Each row comes from the steps of one walk. Every step used is in the known rows, and no mark comes twice. Write the walk behind each row, first mark first.
Known rows
nafof > zibo > kuve > gibab: +1.55 -3.68 +0.72 -0.17 +3.20 +1.15 -0.02 +0.41 -0.54 -2.05 +1.10 +0.15
 +1.20 -0.18 +0.39 +2.93 +1.93 -0.24 -1.57 -1.40 +1.85 +3.18 -2.44
nafof > zibo > kuve > gibab > fanom: +1.11 -3.63 +0.50 +0.60 +2.35 +2.05 -0.57 +0.45 -1.54 -2.86 +0.55 +0.98
 +1.49 -0.57 -0.38 +2.73 +1.59 +0.06 -1.56 -1.75 +1.99 +3.49 -2.45
gibab > fanom: -1.95 -1.02 -0.83 +0.78 +2.38 +2.80 -0.62 -1.36 -2.46 -3.13 -2.23 +0.90
 +2.50 -2.08 +0.00 +0.77 -1.99 +0.32 +0.56 -2.50 +0.34 +2.25 +1.52
kuve > bame: -1.84 -0.66 +0.08 -1.97 +3.99 +1.14 +1.08 -1.89 -0.22 -0.20 +0.65 +1.73
 +1.13 +1.49 +1.94 +1.75 -4.09 -2.10 +0.28 -0.27 -1.03 +2.23 +1.96
kuve > gibab > fanom > vodar: -1.60 -1.01 -1.28 +0.01 +2.63 -0.58 -1.46 +1.01 -4.34 -3.82 -0.34 -0.19
 +0.77 -3.23 -1.55 +0.47 -2.23 +1.73 +1.76 -1.75 -0.75 +2.40 +0.57
kuve > bame > vodar > fanom > gibab: +0.56 -0.45 +0.33 -2.83 +1.10 +1.51 +0.44 -1.91 +0.62 -1.10 -0.04 +2.11
 +1.55 +1.93 +1.59 +2.39 -5.00 -3.29 +1.33 -1.73 -1.83 -2.73 +1.45
kole > zibo > kuve > gibab > fanom > vodar: -0.59 -4.29 +0.10 +2.19 -0.70 +3.34 -0.40 -0.40 +0.30 -2.15 -0.61 +0.36
 +0.89 -1.67 -3.29 +2.01 +0.36 +0.15 -1.73 -0.96 +1.11 +1.64 -1.40
vodar > bame > kuve > zibo > nafof: +2.94 -2.20 +0.02 +0.31 +4.16 +1.57 -0.21 -0.75 +2.06 +1.72 -1.51 +1.13
 +2.24 +0.84 -0.12 +1.54 -2.31 -1.08 +1.38 -1.06 -1.23 -1.29 +0.29
fanom > gibab: -0.33 -1.68 +0.49 -2.30 +5.97 -1.68 -0.33 -0.45 +0.87 -1.85 -0.27 -3.96
 +0.73 -0.29 +0.73 +1.48 -1.62 +0.72 +1.71 -1.98 -0.34 -0.17 +2.28
gibab > kuve > zibo: -0.34 -3.00 +1.07 -0.47 +3.15 +2.73 -2.49 -0.94 +0.08 -2.92 -1.41 -0.48
 +2.47 -3.73 -0.87 +0.99 -0.37 -0.58 -1.49 -0.22 +2.38 +1.01 +0.50
romaz > vodar > bame: -1.63 -1.23 +1.66 -1.96 -0.04 +1.05 +0.57 -1.84 +1.89 -2.73 -0.39 +0.16
 +0.82 +2.35 -1.15 +2.92 -2.96 +0.01 +0.50 -0.88 -2.47 -3.16 -0.11
kole > zibo > kuve > bame > vodar: +0.10 -4.50 +1.00 +0.93 -0.45 +4.77 +0.48 -2.40 +2.72 -0.02 -0.20 +1.62
 +1.64 +0.85 -1.69 +2.73 -0.33 -2.71 -2.60 -0.17 +1.05 +0.48 -1.01
romaz > vodar: -2.06 -0.61 +1.88 -2.06 +0.76 +0.04 -0.08 -1.52 +0.77 -2.35 -0.06 -1.11
 +0.32 +0.48 +0.66 +2.97 -1.83 +0.31 +0.53 -0.85 -1.28 -1.50 +0.38
zibo > kuve > bame > vodar > fanom: -1.18 -1.83 +0.97 -2.39 +0.36 +5.06 +0.43 -0.34 +2.17 +0.12 +0.71 +0.00
 +3.13 +0.84 +0.95 +2.17 -3.79 -2.61 +0.35 -0.32 +1.30 -2.83 -2.79
zibo > nafof: +0.39 -0.58 +0.95 -0.89 +4.93 +0.34 -0.08 +1.68 +2.86 +1.73 +0.41 -1.06
 +2.15 -1.37 +1.60 +1.26 -0.78 -0.01 +2.83 -0.90 +2.58 -0.14 -0.48
bame > kuve > gibab > fanom > vodar: +0.72 -0.48 -1.38 +1.36 +3.42 +1.29 -2.17 +0.06 -3.45 +0.83 -1.32 -0.86
 +0.94 -2.07 +1.45 +1.11 -2.18 +0.42 +2.61 -1.95 -0.91 +0.83 +0.55
gibab > fanom > vodar > bame > kuve: -2.68 -0.40 -1.92 +1.28 -0.79 +2.46 -0.06 -0.70 -1.91 -2.72 -4.25 +2.30
 +3.23 -0.91 -0.85 +0.91 -4.71 +1.03 +1.32 -2.14 -2.52 -0.89 +1.57
romaz > vodar > fanom > gibab > kuve > zibo: +0.15 -0.53 +2.28 -2.01 -1.40 +0.07 -1.44 -0.02 +0.65 -5.38 -0.31 -1.50
 -0.70 -0.51 -0.46 +3.51 -2.74 +0.85 +1.55 -2.86 -1.06 -4.64 -0.01
zibo > kuve > bame: -2.75 -2.12 +0.98 -1.94 +2.69 +4.37 +0.56 -0.14 +1.72 +0.44 +1.30 -0.96
 +2.60 +0.71 +0.87 +1.80 -3.27 -1.50 -0.12 +0.57 +1.79 +0.34 -2.26
gibab > kuve: -2.08 -1.92 +0.37 -0.72 +2.47 +4.55 -1.35 -1.18 +0.60 -2.11 -1.38 -1.61
 +2.69 -2.27 +0.07 +0.96 -0.83 -0.75 -0.28 -0.77 +2.50 -0.68 -0.15
nafof > zibo > kuve > bame > vodar: +0.91 -3.43 +1.10 -0.72 +1.30 +2.63 +0.63 -1.15 +0.86 -1.01 +0.24 +2.50
 +2.46 +1.78 +1.12 +3.42 +0.02 -2.26 -2.30 -0.76 +0.96 +1.55 -1.76
nafof > zibo: +1.83 -2.55 +0.04 -0.08 +3.63 -0.49 +1.20 -1.50 -0.52 -2.03 -0.75 +1.86
 +1.09 +0.53 +2.20 +3.03 +1.74 -0.74 -1.57 -2.14 -0.08 +3.48 +1.00
fanom > gibab > kuve > bame > vodar > romaz: -1.21 -2.16 +1.75 -2.72 +2.20 +2.74 -1.73 -0.33 +1.90 -2.50 -1.03 -1.98
 +1.33 -0.51 -0.98 +1.69 -3.48 -0.98 +1.27 -0.68 +0.21 -2.19 +0.98

Which walk is each row?
-0.10 -3.07 +1.42 -1.56 +4.74 -0.03 -2.64 -0.17 +0.72 -3.49 -0.83 -3.55
 +1.30 -2.31 -1.40 +1.25 -1.28 +0.62 +0.15 -1.31 +1.34 -0.32 +1.62 | fanom > gibab > kuve > zibo
+2.46 -0.66 +0.58 -1.23 +1.55 +0.73 -1.14 +1.87 +1.07 -3.87 -0.64 -1.97
 +0.36 -2.24 +0.43 +2.10 -2.21 +0.41 +3.09 -4.25 +1.22 -4.09 -0.01 | vodar > fanom > gibab > kuve > zibo > nafof
+0.38 -3.24 +0.88 -0.42 +2.18 +2.31 +0.94 -0.68 +0.47 -1.31 +0.59 +1.99
 +1.82 +1.63 +1.26 +3.40 +0.02 -1.47 -2.11 -0.89 +1.21 +2.87 -1.57 | nafof > zibo > kuve > bame
+0.25 -2.91 +1.80 -1.38 +4.80 +0.07 -3.03 +0.84 +1.61 -2.74 -0.45 -3.42
 +1.50 -2.46 -1.56 +1.22 -1.19 +0.78 +0.92 -1.21 +2.23 -0.75 +0.87 | fanom > gibab > kuve > zibo > nafof
-2.03 -1.79 +1.38 -1.97 -0.12 +6.32 -1.30 -1.46 +1.38 -1.47 -1.53 +1.48
 +2.74 -0.94 -0.28 +1.55 -3.47 -2.85 -0.18 +0.54 +0.97 -1.73 -0.24 | gibab > kuve > bame > vodar > romaz
-3.68 -0.19 -1.67 +0.56 -0.19 +1.17 -0.03 -0.37 -2.52 -3.67 -3.70 +1.48
 +3.06 -2.35 -0.23 +0.79 -3.82 +1.43 +0.93 -2.02 -1.48 +0.71 +2.04 | gibab > fanom > vodar
-3.03 +0.39 -0.55 -2.76 -0.42 -0.80 +2.72 +1.52 +1.42 -1.29 -3.80 +0.21
 +1.17 -2.22 +1.66 +1.67 -3.95 +1.50 +2.38 +0.34 -3.70 -1.06 +1.81 | fanom > vodar > romaz
-0.46 +0.55 +1.35 -2.00 -1.43 +0.49 +0.46 -0.54 +0.50 -3.79 -0.24 -0.57
 -0.54 +0.40 +1.35 +3.55 -2.62 +0.30 +2.00 -2.99 -1.73 -4.13 -0.16 | romaz > vodar > fanom
+1.54 -0.95 -1.00 +1.48 +4.62 +2.05 -2.51 -0.42 -3.38 +1.09 -0.69 -1.18
 +0.66 -1.92 +1.54 +1.13 -1.25 -0.12 +2.37 -2.22 -0.01 +1.63 +0.33 | bame > kuve > gibab > fanom
+2.48 -2.32 +1.53 -0.75 +5.91 -2.28 -1.30 +1.11 +1.29 -0.15 -0.03 +0.46
 +1.66 -3.30 +0.33 +1.23 -0.12 +0.15 +0.48 -0.23 +1.66 +2.65 +1.08 | kuve > zibo > nafof
+1.01 -3.29 +1.60 -1.21 +0.50 +3.30 +1.07 -0.39 +1.45 -0.97 -0.33 +2.82
 +1.97 +1.33 +1.01 +3.61 -0.29 -2.09 -1.71 -0.41 +0.47 +1.57 -1.96 | nafof > zibo > kuve > bame > vodar > romaz
+3.03 -1.71 -0.05 +0.54 +5.61 +0.05 -1.56 -1.37 -0.73 +2.32 -1.57 -0.55
 +1.23 -1.83 +2.98 +1.70 -0.77 -0.95 +0.69 -1.04 -0.50 +1.65 +1.88 | bame > kuve > zibo
-1.33 -1.35 +0.65 -1.47 -0.43 +5.96 -1.47 -1.79 +0.69 -2.20 -1.03 +1.39
 +2.83 -0.48 +0.06 +1.74 -3.58 -3.00 -0.07 -0.94 +1.29 -3.10 -0.41 | gibab > kuve > bame > vodar > fanom
-1.98 -2.34 +1.23 -2.41 +1.49 +4.85 +0.15 -0.80 +2.34 +0.84 +0.81 -0.32
 +3.56 +0.92 +0.64 +1.93 -3.37 -2.56 -0.30 +0.75 +1.56 -1.53 -2.57 | zibo > kuve > bame > vodar
-1.33 -0.43 -1.83 -0.75 +0.80 -0.84 +1.20 +0.12 +0.16 -0.32 -2.61 +0.41
 +2.14 +0.34 +0.16 +1.37 -4.48 +0.84 +2.08 -0.72 -4.02 -2.79 +1.15 | fanom > vodar > bame > kuve > gibab
+1.76 -3.25 +0.79 +1.97 +1.92 +1.60 +0.30 -0.65 +3.07 +0.58 -0.55 +1.10
 +0.69 -0.77 -1.03 +2.24 +1.40 -0.91 -0.41 -1.33 +1.79 +1.44 +0.37 | kole > zibo > nafof
+2.20 -1.08 +0.36 -2.49 -0.06 +2.36 -0.76 -1.31 +1.59 -2.41 -1.78 -0.82
 +2.57 -0.74 +0.90 +2.08 -2.20 -2.15 +1.86 -3.19 -0.34 -6.54 +0.14 | bame > vodar > fanom > gibab > kuve
-0.89 -0.75 -1.52 -0.63 +0.76 -1.24 +1.28 -0.33 +0.81 -0.33 -3.45 +1.25
 +2.57 +0.05 +0.34 +1.48 -4.50 +0.62 +1.14 -0.46 -4.15 -2.52 +1.88 | fanom > vodar > bame > kuve > zibo
+0.38 -0.24 +0.08 -2.61 +0.74 +2.20 +0.87 -2.20 +0.42 -0.71 -0.15 +3.07
 +1.88 +1.71 +2.08 +2.36 -4.73 -3.69 +1.01 -1.49 -1.71 -2.27 +1.14 | kuve > bame > vodar > fanom
-0.69 -0.89 +1.06 -3.33 +1.14 +2.78 +1.08 -1.75 +1.47 +0.40 -0.82 +3.11
 +1.68 +1.14 +1.52 +2.14 -4.56 -3.46 +0.84 +0.64 -2.12 -0.37 +1.33 | kuve > bame > vodar > romaz
+3.04 -1.57 +0.65 -2.38 +0.26 +1.43 -1.29 -1.22 +1.40 -2.83 -1.83 -0.33
 +2.52 -1.42 +0.41 +2.08 -2.00 -2.08 +1.24 -2.91 -0.38 -5.76 +0.49 | bame > vodar > fanom > gibab > kuve > zibo
-2.11 -1.93 +0.85 -1.53 +0.71 +5.75 -1.74 -2.25 +0.83 -1.50 -0.93 +1.15
 +3.26 -0.42 -0.26 +1.39 -3.21 -2.98 -0.79 +0.07 +1.54 -1.82 -0.06 | gibab > kuve > bame > vodar
-1.11 +0.05 +2.04 -2.24 -2.05 +1.30 -0.88 -0.24 +0.71 -4.83 +0.11 -1.06
 -0.75 +0.98 -0.06 +3.64 -4.12 +0.18 +2.04 -2.86 -1.33 -5.08 -0.14 | romaz > vodar > fanom > gibab > kuve > bame
-1.31 -2.28 +0.93 -1.71 +4.35 +1.30 -1.91 -0.35 +1.10 -3.00 -0.79 -4.23
 +1.42 -1.30 -0.71 +1.23 -1.60 +0.52 +1.04 -1.71 +1.40 -1.45 +1.15 | fanom > gibab > kuve
-2.80 -0.49 -1.63 -1.65 +0.37 -1.06 +2.49 -0.33 +1.32 -1.75 -2.96 +0.93
 +2.76 +0.61 -0.06 +1.32 -4.57 +0.85 +1.13 -0.54 -3.92 -2.76 +1.71 | fanom > vodar > bame
+1.89 +0.13 -0.52 -1.93 +2.40 -0.47 +0.87 +0.63 +0.38 -3.47 -0.53 -2.35
 -0.21 -0.64 +2.09 +2.29 -2.51 +0.34 +3.38 -4.84 -0.86 -3.48 +1.17 | vodar > fanom > gibab
